Each row was made from one walk, in order. Every step used is in the known rows, and no mark comes twice. Write each row's walk.
In the rows, 128 means zero.
Known rows
K U X D C R: [ 95 159 113 194  97 116 134 140 113 156 114 133 184 171 145  89 185 132
 107  83 178 197]
X D C R: [100 117 112 156  98 154 156 160  92 160 112 142 135 160 161  65 178 110
 132 131 121 151]
R K U X D: [151 175 112 175  59  65 139 158 161 118 103 142 133 154 157 110 159 127
  71  84 173 163]
U C R: [ 98  94  91 146  90  93 139 178 121 129 142 130 160 142 114  92 129 104
  95 105 143 116]
R C U: [142 111 104 137 104  83 166 181 119 124 100 142 120 161 159 121 129 105
  95 123 158 125]
U C R K X D: [125 125  78 180  35  90 160 205 155 165 118 151 119 157 143  67 156  97
 106 106 163 111]
D C R K X: [148 166  66 190  91 102 178 155 113 176 144 167 147 163 117  89 157 132
 161 134 129 151]
R C U X: [134 114  94 187 116  62 140 164 158 139 104 145 142 168 127 117 126 119
  71 105 171 133]
D K X R C: [153 186  58 170  92 139 150 190 119 134 118 166 106 152 118 125 172 114
 137 172 106 116]
C R K U: [143 182 108 132  67  56 164 143 113 131 133 129 161 150 147 122 142 138
 108  96 172 169]
U X R: [109 162 118 183 106 126 111 152 138 114 116 144 134 131 103  95 143 141
  93 141 125 118]
R C: [141 117  77 134 102  89 158 177 133 116 104 146  97 160 129 127 146 100
 100 143 134 109]
X R: [115 161 128 134  93 147 136 168 102 100 114 140 112 127 133 100 144 128
 116 161 113 111]
D C U X R K: [167 155 115 197  95  99 165 176 120 132 118 173 149 153 160 102 133 134
 108 113 108 133]
C R K X: [134 173  80 180  75  84 156 145 137 172 138 150 137 148 107  84 142 140
 135 133 156 141]
K D: [118 150 105 156 110 107 107 150 134 107 123 135 142 150  92  77 138 126
 154 143 113 164]
D K U X R C: [154 198  77 174  96  89 132 170 131 105 119 149 151 160 127 158 173 125
  87 115 136 151]
C R K: [141 138  97 146  79  71 160 145 127 147 136 141 135 144 131  92 135 130
 108 125 127 132]
X U C R K D: [143 114  82 148  42  42 148 185 140 125 118 153 147 158 109  76 155 106
 142 124 110 126]
D X: [131 144  88 148 102 134 142 165  99  98 142 151 128 143 117  74 130 120
 133 144 104 112]

Which walk is each row?
[120 143  64 171  74 114 141 170 108 148 153 157 178 132  96  95 171 119
 135 140 116 133] : D K X U C R
[171 143  88 124  54  47 168 204 134  78 135 142 143 145 152 148 124  99
  80  79 156 129] : R K U C
[118 178 113 174 111  80 115 132 139 103 130 127 176 143 104 129 140 144
  85  95 178 178] : K U X
[157 109  63 142  31  69 184 200 107 115 137 170 135 151 135  73 146 101
 120 125 102  73] : D X U C R K
[138 140 104 143  94 153 131 164 115 122 129 144 122 130 155  84 166 108
 106 142  81 147] : X D K
[109 157 145 186 107 120 119 155 125 124 112 140 158 133 133  89 125 146
  90 121 148 135] : C U X R
[132 159  92 150  79 121 127 161 101  91 116 159 134 153  96  52 160 125
 188 170  86 136] : K D X U
[149 181 100 201  80  75 108 161 172 117 112 157 129 156  92  76 144 139
 133 133 103 139] : U X R K D
[149 191  99 132 108 113 135 145  96  94 153 133 175 130 135 141 149 131
 112 114 122 188] : D K U
[169 184 107 125  70  64 164 160 121  94 127 139 136 143 151 140 136 127
 101 106 155 158] : R K U
[119 163 112 183 102 124 136 157 121 118 107 144 159 164 149 108 177 121
 101  94 161 187] : K U X D C
[127 169 105 165  84 124 164 198 114 140  86 153 108 161 146 110 147 120
 128 150 175 113] : K X R C U
[150 167  96 170  55 117 158 177 152 147 104 159  88 145 149  77 160 117
 121 143 145 128] : R K X D
[103  96 102 128  67  92 151 174 106 123 123 139 155 136 121  96 154 107
 103 132 134 105] : X U C R
[138 152  91 166  80  59 133 144 143 148 131 137 147 161 104  66 139 133
 154 125 117 164] : C R K D
[168 167 118 166  83 111 165 193  98 119 108 167 138 166 163  79 141 123
 177 132  87 158] : X R K D C U
[115 133 126 189 125  93 119 139 141 131 128 137 174 138 118  92 114 142
  82 103 156 158] : C U X
[105 129 116 187  98 120 109 150 159 133 105 140 124 142 124  73 156 123
  76 121 140 138] : U X D
[128  99 101 121  71  99 150 193 115  87 117 151 128 128 126 114 147  98
  98 140 118  95] : X U C
[135 136 120 132  87 112 167 199 104 117  83 145 103 156 173 119 141 110
 101 140 147 102] : X R C U
